In the rows, zero is written as 100.
Known rows, with every step that occurs
norun-zesas-sefe-namiv-sumad: 59, 63, 100, 77, 136, 127, 86, 106, 112, 80, 91, 63, 120, 119, 147, 182, 77, 111, 83, 78, 110, 113, 97, 78, 96, 83, 95, 97, 84, 131, 117, 89
zezav-fupo-sefe-zesas-sumad-namiv: 75, 65, 97, 76, 153, 158, 84, 119, 105, 66, 86, 84, 120, 51, 135, 129, 49, 110, 94, 85, 117, 134, 100, 90, 87, 85, 79, 93, 96, 126, 150, 75
zezav-fupo-sefe-namiv-sumad: 76, 77, 85, 97, 140, 124, 81, 113, 116, 81, 95, 51, 118, 49, 134, 118, 74, 108, 90, 83, 119, 138, 116, 81, 105, 85, 88, 100, 80, 128, 145, 75
fupo-sefe-zesas: 95, 85, 84, 102, 122, 149, 80, 129, 116, 73, 73, 91, 123, 68, 129, 158, 60, 112, 108, 85, 116, 87, 96, 87, 82, 87, 97, 97, 116, 124, 131, 71
zezav-sefe-sumad: 92, 100, 86, 128, 110, 142, 80, 113, 115, 68, 109, 116, 112, 108, 134, 115, 85, 106, 102, 71, 106, 84, 100, 113, 103, 87, 90, 86, 117, 107, 124, 72
namiv-sumad: 93, 83, 89, 111, 108, 111, 80, 117, 112, 80, 113, 69, 117, 74, 122, 147, 95, 108, 108, 85, 106, 103, 102, 92, 94, 89, 105, 93, 78, 124, 118, 89
namiv-sefe-fupo: 87, 96, 85, 128, 104, 145, 83, 113, 112, 67, 110, 90, 117, 86, 126, 136, 94, 110, 91, 74, 116, 83, 81, 92, 96, 82, 69, 76, 102, 117, 105, 79
sefe-zesas-norun: 91, 89, 94, 100, 106, 147, 86, 121, 103, 67, 86, 118, 117, 94, 128, 162, 77, 107, 105, 83, 116, 82, 98, 81, 87, 85, 97, 94, 108, 129, 118, 84
zesas-sefe-zezav: 89, 97, 95, 79, 122, 143, 84, 122, 123, 63, 106, 97, 115, 94, 136, 145, 77, 109, 93, 87, 114, 96, 93, 99, 88, 84, 112, 81, 86, 113, 130, 77
zesas-sefe: 81, 87, 92, 69, 117, 146, 82, 115, 124, 66, 106, 89, 118, 95, 128, 139, 74, 109, 108, 87, 105, 87, 91, 95, 87, 89, 98, 86, 87, 120, 125, 81
namiv-sefe-sumad: 91, 103, 83, 130, 99, 145, 88, 118, 114, 64, 114, 110, 116, 87, 132, 135, 89, 107, 88, 67, 99, 82, 105, 100, 101, 84, 90, 86, 104, 108, 112, 76
norun-zesas-sefe-zezav-fupo: 77, 96, 95, 75, 135, 163, 82, 108, 112, 69, 115, 73, 126, 114, 140, 135, 80, 106, 90, 75, 105, 94, 98, 99, 89, 79, 110, 82, 97, 117, 134, 74
fupo-sefe-namiv-sumad: 79, 73, 88, 102, 133, 116, 83, 123, 123, 83, 77, 59, 116, 59, 136, 143, 74, 111, 87, 88, 122, 126, 109, 78, 100, 87, 96, 100, 87, 126, 134, 80
fupo-sefe-namiv-sumad-zesas: 73, 82, 79, 96, 142, 129, 83, 121, 119, 79, 92, 56, 117, 57, 140, 124, 76, 109, 91, 89, 118, 139, 112, 88, 99, 85, 92, 101, 83, 126, 140, 80
norun-zesas-sumad-namiv: 68, 64, 103, 92, 145, 147, 91, 111, 106, 79, 101, 74, 123, 110, 142, 140, 85, 108, 86, 83, 102, 101, 88, 97, 93, 86, 95, 87, 101, 117, 127, 93
norun-zesas-sefe: 72, 82, 94, 70, 123, 157, 83, 111, 119, 75, 99, 74, 129, 123, 135, 157, 78, 108, 102, 80, 98, 75, 89, 97, 85, 86, 105, 89, 104, 120, 117, 83
fupo-sefe-sumad-zesas-norun: 81, 110, 79, 84, 118, 172, 85, 134, 124, 68, 77, 98, 126, 56, 129, 94, 67, 103, 93, 85, 108, 111, 113, 105, 88, 85, 104, 99, 110, 117, 139, 75
norun-zesas-sefe-fupo: 68, 84, 95, 82, 124, 163, 80, 113, 116, 74, 81, 74, 129, 112, 131, 150, 77, 111, 91, 77, 114, 81, 70, 93, 84, 83, 85, 82, 112, 126, 111, 81
norun-zesas: 84, 89, 88, 112, 120, 147, 85, 112, 111, 83, 104, 67, 128, 116, 135, 142, 97, 107, 102, 79, 99, 65, 91, 94, 94, 86, 108, 90, 117, 117, 120, 84
zesas-sumad: 93, 80, 99, 93, 120, 127, 85, 118, 115, 77, 111, 79, 118, 77, 123, 127, 80, 108, 99, 89, 104, 98, 95, 104, 86, 90, 113, 86, 83, 118, 128, 93
fupo-sefe: 91, 92, 82, 93, 122, 145, 80, 127, 129, 78, 88, 68, 124, 63, 125, 118, 76, 108, 106, 90, 109, 88, 99, 95, 89, 89, 106, 94, 106, 115, 136, 75
zezav-fupo: 91, 100, 84, 105, 119, 145, 82, 106, 110, 73, 122, 74, 120, 78, 126, 97, 93, 105, 110, 82, 101, 89, 103, 98, 100, 88, 95, 86, 95, 118, 140, 78
norun-zesas-sumad-sefe-fupo: 83, 65, 97, 98, 136, 160, 77, 129, 110, 77, 113, 65, 130, 67, 133, 153, 82, 111, 81, 91, 113, 81, 58, 93, 74, 85, 91, 82, 91, 118, 110, 89
namiv-sumad-zesas-sefe-zezav: 83, 95, 90, 72, 124, 134, 80, 123, 115, 65, 122, 76, 115, 79, 133, 154, 82, 107, 99, 87, 110, 133, 106, 104, 83, 82, 110, 86, 60, 122, 126, 84
zezav-fupo-sefe-sumad-namiv: 73, 95, 81, 98, 140, 167, 86, 120, 118, 67, 86, 92, 120, 52, 140, 79, 70, 106, 85, 78, 111, 121, 111, 95, 106, 88, 76, 93, 112, 111, 155, 64
namiv-sumad-zesas: 89, 91, 81, 104, 117, 127, 80, 116, 108, 77, 124, 65, 117, 73, 125, 130, 98, 106, 111, 86, 101, 117, 107, 101, 91, 88, 102, 93, 75, 124, 124, 90
sumad-namiv-sefe-zesas-norun: 71, 80, 93, 102, 115, 160, 94, 112, 99, 54, 103, 136, 112, 106, 141, 174, 81, 107, 89, 75, 116, 96, 98, 75, 96, 80, 63, 87, 103, 122, 109, 80

Rows
79, 62, 99, 83, 147, 148, 86, 128, 111, 68, 73, 94, 118, 60, 137, 158, 50, 112, 92, 90, 120, 124, 93, 88, 83, 86, 87, 94, 101, 123, 140, 79	fupo-sefe-zesas-sumad-namiv
95, 109, 85, 120, 116, 144, 86, 109, 108, 62, 141, 91, 114, 86, 134, 124, 98, 105, 89, 71, 108, 96, 109, 98, 101, 78, 95, 76, 86, 110, 126, 72	namiv-sefe-zezav-fupo
67, 82, 85, 78, 134, 137, 86, 122, 118, 76, 85, 68, 119, 58, 136, 127, 73, 105, 86, 92, 122, 143, 118, 81, 96, 82, 94, 104, 80, 131, 137, 85	fupo-sefe-namiv-sumad-zesas-norun
83, 104, 84, 85, 115, 158, 87, 117, 113, 68, 111, 94, 120, 87, 127, 103, 93, 102, 106, 89, 105, 96, 104, 101, 90, 86, 100, 89, 94, 121, 130, 88	sumad-zesas-norun
79, 112, 81, 104, 101, 166, 91, 118, 111, 57, 117, 119, 119, 87, 133, 115, 88, 102, 87, 71, 100, 99, 114, 104, 95, 80, 91, 88, 98, 113, 113, 81	namiv-sefe-sumad-zesas-norun
80, 99, 87, 117, 134, 155, 92, 105, 104, 56, 140, 100, 109, 92, 147, 116, 101, 105, 80, 73, 111, 112, 106, 92, 110, 78, 74, 74, 88, 105, 134, 70	sumad-namiv-sefe-zezav-fupo
82, 76, 86, 107, 139, 149, 86, 124, 119, 68, 120, 94, 114, 67, 152, 137, 91, 111, 83, 96, 116, 80, 82, 71, 100, 89, 83, 89, 88, 112, 130, 78	sumad-sefe-namiv
75, 86, 87, 61, 120, 136, 78, 115, 116, 68, 121, 70, 118, 80, 126, 144, 78, 107, 111, 88, 100, 126, 105, 103, 83, 87, 99, 91, 62, 128, 122, 88	namiv-sumad-zesas-sefe
89, 95, 80, 88, 128, 153, 78, 117, 123, 75, 105, 62, 127, 55, 123, 90, 74, 106, 108, 85, 106, 99, 107, 97, 93, 88, 98, 92, 100, 117, 147, 70	zezav-fupo-sefe
71, 87, 86, 123, 123, 153, 88, 111, 109, 61, 108, 101, 112, 89, 137, 129, 96, 110, 79, 75, 119, 98, 80, 84, 105, 83, 49, 74, 104, 114, 113, 77	sumad-namiv-sefe-fupo
77, 85, 85, 111, 134, 121, 87, 111, 107, 77, 108, 71, 111, 81, 143, 131, 94, 108, 91, 84, 112, 130, 107, 85, 105, 85, 88, 95, 77, 126, 133, 88	sefe-namiv-sumad-zesas
82, 92, 85, 86, 110, 133, 83, 117, 108, 74, 118, 75, 118, 76, 121, 130, 95, 102, 108, 88, 106, 121, 113, 98, 89, 85, 103, 96, 71, 129, 120, 94	namiv-sumad-zesas-norun
78, 89, 92, 81, 117, 152, 79, 117, 121, 66, 89, 89, 119, 84, 125, 132, 73, 112, 97, 85, 121, 93, 74, 93, 86, 86, 78, 79, 95, 124, 119, 80	zesas-sefe-fupo
88, 85, 89, 84, 115, 157, 82, 132, 115, 70, 68, 103, 124, 70, 125, 159, 58, 108, 103, 88, 122, 92, 102, 81, 80, 84, 100, 100, 114, 128, 128, 76	fupo-sefe-zesas-norun
78, 84, 85, 103, 139, 139, 86, 122, 127, 78, 76, 76, 118, 72, 142, 117, 71, 111, 87, 89, 121, 102, 101, 79, 103, 87, 92, 96, 109, 118, 143, 73	fupo-sefe-namiv
73, 55, 101, 93, 152, 149, 87, 122, 112, 78, 117, 71, 124, 84, 154, 159, 81, 110, 72, 92, 110, 87, 77, 81, 89, 86, 99, 91, 85, 115, 122, 89	norun-zesas-sumad-sefe-namiv
86, 62, 97, 85, 136, 154, 81, 128, 113, 78, 131, 65, 130, 77, 137, 159, 85, 108, 93, 93, 98, 75, 76, 96, 75, 88, 113, 89, 82, 113, 115, 90	norun-zesas-sumad-sefe
84, 74, 101, 96, 129, 138, 85, 113, 110, 85, 105, 63, 128, 104, 130, 147, 84, 107, 94, 82, 98, 85, 91, 104, 84, 86, 116, 89, 99, 119, 121, 94	norun-zesas-sumad
103, 92, 85, 111, 126, 150, 81, 137, 119, 65, 135, 94, 116, 58, 141, 146, 98, 109, 91, 98, 115, 76, 82, 88, 87, 86, 108, 81, 83, 104, 126, 74	sumad-sefe-zezav
69, 80, 96, 76, 133, 141, 88, 110, 122, 67, 93, 95, 112, 104, 146, 137, 71, 111, 87, 86, 115, 101, 92, 80, 101, 86, 86, 88, 91, 122, 132, 81	zesas-sefe-namiv
74, 85, 85, 112, 122, 147, 92, 109, 111, 61, 125, 101, 112, 99, 141, 134, 98, 108, 91, 78, 104, 92, 97, 87, 105, 85, 70, 81, 96, 109, 119, 79	sumad-namiv-sefe
92, 99, 81, 109, 117, 151, 82, 133, 127, 75, 74, 88, 124, 55, 129, 113, 68, 108, 93, 81, 109, 93, 104, 100, 93, 90, 105, 97, 117, 111, 136, 70	fupo-sefe-sumad
88, 94, 89, 127, 116, 144, 75, 109, 113, 71, 107, 95, 113, 106, 127, 115, 91, 109, 105, 78, 122, 84, 78, 105, 98, 86, 67, 75, 115, 115, 116, 75	zezav-sefe-fupo
92, 84, 84, 112, 122, 159, 76, 132, 117, 67, 116, 86, 120, 48, 131, 131, 93, 111, 94, 95, 120, 74, 62, 84, 86, 89, 75, 80, 92, 114, 116, 76	sumad-sefe-fupo
81, 95, 92, 83, 111, 151, 84, 121, 123, 63, 90, 108, 118, 87, 132, 131, 67, 109, 94, 78, 104, 93, 97, 100, 91, 89, 99, 89, 98, 116, 126, 78	zesas-sefe-sumad
79, 85, 91, 122, 132, 133, 85, 102, 114, 72, 107, 102, 107, 123, 148, 119, 89, 108, 95, 79, 118, 92, 97, 92, 113, 85, 76, 84, 110, 113, 131, 76	zezav-sefe-namiv
87, 112, 76, 123, 108, 159, 88, 115, 111, 60, 121, 107, 117, 85, 136, 121, 91, 106, 91, 68, 95, 94, 108, 108, 99, 82, 87, 85, 101, 108, 118, 76	namiv-sefe-sumad-zesas
99, 109, 87, 115, 124, 143, 83, 113, 109, 70, 123, 83, 116, 79, 133, 101, 97, 105, 95, 81, 112, 98, 105, 99, 100, 84, 106, 80, 93, 113, 143, 73	sefe-zezav-fupo
92, 70, 96, 97, 130, 149, 77, 134, 115, 70, 118, 80, 120, 38, 126, 136, 79, 111, 86, 98, 119, 93, 63, 93, 77, 89, 86, 79, 74, 118, 118, 87	zesas-sumad-sefe-fupo
99, 77, 85, 107, 121, 157, 79, 132, 107, 63, 120, 107, 118, 62, 138, 175, 81, 111, 105, 92, 112, 68, 77, 78, 80, 89, 89, 91, 95, 117, 118, 75	sumad-sefe-zesas
95, 71, 83, 101, 116, 128, 76, 130, 115, 73, 138, 71, 119, 46, 128, 163, 97, 108, 106, 97, 105, 93, 88, 85, 85, 91, 100, 92, 61, 118, 114, 85	namiv-sumad-sefe
101, 98, 83, 104, 132, 160, 79, 127, 113, 62, 147, 86, 118, 48, 140, 119, 97, 106, 92, 92, 111, 87, 90, 90, 91, 85, 101, 80, 77, 106, 138, 69	sumad-sefe-zezav-fupo
